Each row was made from one small tree. The marks that hang from a mark follow it in brackets, in the order of their numbers. Every link used is in the known rows. Write each row's tree.
Known rows
k_443[k_226[k_296 k_651 k_924] k_599]: [ 6.480 -4.686 -1.246  2.928 -0.516  0.053  0.878 -3.382  2.433  0.388
  1.076 -4.959  3.475  0.318 -2.789  1.483 -3.231]
k_200[k_296[k_226[k_924]]]: [ 0.733  1.957 -0.916  0.579 -1.027 -0.345 -1.342 -0.796  0.607 -1.356
  1.028 -4.992  1.475  1.223 -0.703 -0.287 -3.723]
k_443[k_226]: [ 3.349 -0.259 -0.895  1.433  0.661  0.966  1.188  0.653  0.720 -0.057
 -1.018  0.683 -0.308  0.140  0.079  0.810  0.086]
k_200[k_296[k_226[k_651 k_924]]]: [ 2.463  0.920 -0.393  1.433 -1.788 -1.536 -1.226 -2.532  0.944 -0.829
  1.705 -7.607  2.499  0.774 -2.876 -0.408 -3.837]
k_443[k_226[k_296[k_200] k_651 k_924] k_599]: [ 7.088 -5.157 -2.104  2.626  0.368 -0.695  0.657 -2.681  3.924 -0.088
  0.767 -3.630  3.693  1.227 -2.031  1.690 -4.482]
k_924[k_763[k_296[k_200 k_226]]]: [ 0.202  1.334 -2.434  0.224 -0.491 -1.552 -3.475 -2.127  0.912  0.634
 -1.464 -0.630 -1.048  1.375 -0.295 -1.315 -7.167]
k_651[k_226[k_296[k_200]]]: [ 1.022 -0.756 -1.261 -1.278 -0.315 -1.583 -0.607 -1.871  1.459  0.410
  1.144 -1.248  1.634  4.533 -2.850  0.777 -1.743]
k_763[k_296 k_924]: [ 0.454  1.772 -0.718  2.956 -2.772 -0.410  0.257  0.257 -1.052  2.287
 -2.047 -3.701  0.146 -1.245 -0.081 -1.529 -3.999]
k_763[k_296[k_200 k_226] k_924]: [ 1.370  1.939 -2.720  2.030 -2.144 -1.337 -1.970  0.663  1.358  0.953
 -2.680 -2.778  1.406  0.771 -1.011 -1.087 -6.762]
k_924[k_763[k_296]]: [-0.866  1.295 -0.265  1.083 -1.072 -0.636 -1.279 -2.720 -1.406  1.905
 -0.854 -1.526 -2.343 -0.650  0.741 -1.832 -4.361]
k_226[k_296[k_200]]: [ 1.890 -1.496 -1.528 -0.625 -0.640 -0.745 -0.299 -0.860  1.627  0.097
  0.479 -0.585  0.691  2.911 -1.843  0.892 -3.022]
k_443[k_226[k_296 k_651 k_924[k_763]] k_599]: [ 5.946 -4.628 -1.055  2.738  0.869 -0.445 -0.406 -6.203  1.811  1.034
  1.068 -5.630  1.679  0.766 -2.536 -1.095 -4.440]
k_226[k_296 k_651 k_924]: [ 4.445 -2.959  0.100  1.792 -2.436 -1.003 -0.427 -4.455  0.470  0.617
  2.352 -8.096  2.723 -0.195 -2.921  0.220 -2.884]
k_651[k_226[k_924]]: [ 0.690  0.027  0.442  0.588  0.361 -0.702 -0.565 -2.235 -0.095 -0.118
  1.405 -4.286  2.226 -0.364  0.872 -0.515  0.322]
k_200[k_296[k_226]]: [-0.663  2.680 -1.078 -0.625 -1.055 -0.617 -0.972  0.405  0.427 -0.971
  0.292 -1.469  0.268  3.162 -2.532  0.060 -2.748]
k_443[k_226 k_599]: [ 2.086 -1.821 -1.283  1.251  1.792  0.978  1.283  1.110  2.027 -0.142
 -1.371  3.176  0.687  0.573  0.244  1.262 -0.452]
k_226[k_296[k_200] k_924[k_763]]: [ 2.734 -1.990 -1.245  0.447  0.754 -1.112 -1.765 -4.894  1.086  0.211
  1.256 -5.092  0.170  1.407  0.207 -2.012 -5.268]
k_651[k_226[k_296[k_200] k_924[k_763]]]: [ 1.988 -1.351 -0.882 -0.232  1.042 -1.902 -2.134 -5.836  0.869  0.569
  1.884 -5.665  1.126  3.018 -0.779 -2.075 -3.874]

Write each row's tree
[ 2.450 -0.568 -1.937  0.386  0.547 -0.921 -2.600 -0.574  2.455 -1.819
  0.164 -2.708  2.521 -0.026  0.788  0.191 -3.794]
k_296[k_200 k_226[k_924]]
[ 3.640 -1.519 -1.273  1.048  1.161 -2.359 -3.756 -5.316  2.126 -0.759
  0.861 -6.096  1.660  0.022 -1.378 -2.306 -5.092]
k_296[k_200 k_226[k_651 k_924[k_763]]]
[ 4.230 -1.669 -1.476  1.220 -0.237 -1.876 -2.499 -2.482  2.666 -1.312
  0.917 -5.271  3.425 -0.415 -1.496  0.153 -3.853]
k_296[k_200 k_226[k_651 k_924]]
[ 2.458 -1.332 -1.367  3.690  0.714  0.572 -0.337 -2.628  0.508  1.325
 -1.411 -1.902 -0.385 -2.100  2.825 -0.952 -5.739]
k_443[k_226[k_924[k_763[k_296]]] k_599]
[ 3.413 -2.193 -1.470  0.581 -0.757 -0.619 -0.551 -2.000  1.722 -0.321
  1.295 -4.155  1.928  1.022  0.067  0.419 -4.121]
k_226[k_296[k_200] k_924]
[ 0.683  1.237 -2.659  0.447 -1.919 -1.144 -2.287  0.692  1.658 -0.066
 -1.442  0.082  0.730  0.959 -0.567  1.147 -5.976]
k_763[k_296[k_200 k_226]]
[ 3.884 -0.520 -1.887  2.552 -2.707 -2.048 -2.516 -2.325  1.945 -0.108
  0.107 -6.197  2.850 -1.386 -1.021  0.847 -7.044]
k_763[k_296[k_200 k_226[k_651 k_924]]]
[ 1.820  0.202 -1.920  1.048 -1.300 -2.628 -3.510 -4.009  1.240  0.998
 -0.803 -3.269 -0.222  1.047 -2.736 -1.368 -7.330]
k_924[k_763[k_296[k_200 k_226[k_651]]]]
[ 1.213 -0.012 -0.825  0.496  1.014 -0.634 -3.608 -4.143  0.318 -0.732
  0.454 -4.841  0.575 -0.433  0.305 -2.531 -3.759]
k_296[k_226[k_924[k_763]]]
[-0.261  1.364  0.262  1.696 -0.678 -1.291 -1.848 -4.941 -1.594  1.609
  0.624 -5.799 -0.100 -1.019  1.506 -2.249 -4.042]
k_651[k_226[k_924[k_763[k_296]]]]
[ 5.020 -3.235 -0.878  1.467 -1.448 -1.648 -0.509 -3.856  1.993  0.117
  2.004 -6.837  2.834  0.652 -2.248  0.377 -4.076]
k_226[k_296[k_200] k_651 k_924]
[ 3.082 -1.157 -0.442  1.365  0.247 -1.712 -3.642 -6.029  0.510 -0.304
  1.191 -7.398  1.570 -0.853 -2.036 -2.730 -3.779]
k_296[k_226[k_651 k_924[k_763]]]
[-0.190  0.930 -1.233  0.800 -0.134 -1.176 -1.398 -2.018  0.141  1.444
 -1.130 -0.220 -2.209  0.177  1.387 -1.621 -5.685]
k_924[k_763[k_296[k_200]]]
[ 5.615 -4.531 -2.284  1.372  0.356 -0.829  0.933 -1.568  3.866  0.353
 -0.159 -0.085  2.386  3.222 -3.900  2.030 -3.538]
k_443[k_226[k_296[k_200] k_651] k_599]
[ 4.505 -3.140 -0.687  1.276 -0.218 -2.039 -1.770 -6.626  1.389  0.817
  2.028 -7.570  1.040  1.055 -2.122 -1.986 -5.253]
k_226[k_296[k_200] k_651 k_924[k_763]]
[ 1.913 -1.111 -0.140  0.215 -1.215 -0.895 -0.630 -3.747 -0.063  0.374
  2.364 -6.168  2.686  1.722 -1.669  0.177 -1.456]
k_651[k_226[k_296 k_924]]
[ 0.061  0.187  0.724  0.403  1.738 -1.214 -1.861 -5.046 -0.820  0.523
  1.477 -5.045  0.297 -0.007  1.078 -2.965 -0.802]
k_651[k_226[k_924[k_763]]]
[ 2.520 -1.445 -1.096 -0.060 -0.362 -1.505 -0.867 -3.004  1.526 -0.049
  1.938 -4.766  3.006  2.571 -0.958  0.467 -2.646]
k_651[k_226[k_296[k_200] k_924]]
[ 2.205  0.607 -2.376  1.660 -2.004 -1.021 -2.510 -0.512  1.707 -0.573
 -0.640 -3.564  1.860 -1.040  1.335  0.876 -7.073]
k_763[k_296[k_200 k_226[k_924]]]
[ 3.085  0.806 -2.369  2.761 -2.923 -2.423 -2.039 -1.051  1.668  1.424
 -1.928 -5.407  2.369  0.415 -3.322 -1.008 -6.918]
k_763[k_296[k_200 k_226[k_651]] k_924]
[ 6.238 -2.420 -0.986  1.846 -1.794 -0.122  1.215 -2.743  1.101  0.965
  0.512 -3.864  1.202  1.812 -4.816  1.359 -1.826]
k_443[k_226[k_296 k_651]]
[ 4.918 -2.768 -1.835  4.045  0.846 -1.132 -0.535 -3.778  2.416  1.223
 -1.057 -3.159  0.694 -1.498  1.188 -0.727 -7.087]
k_443[k_226[k_651 k_924[k_763[k_296[k_200]]]] k_599]
[ 2.904 -0.778 -0.572  2.885 -1.019 -2.145 -1.713 -4.983  0.408  1.344
  0.320 -6.465  0.027 -2.189  1.011 -1.958 -6.711]
k_226[k_651 k_924[k_763[k_296[k_200]]]]
[ 3.610 -2.564 -1.050  0.167 -1.396 -1.816 -0.269 -2.605  1.866  0.470
  1.250 -3.247  1.770  2.590 -4.151  0.887 -3.116]
k_226[k_296[k_200] k_651]
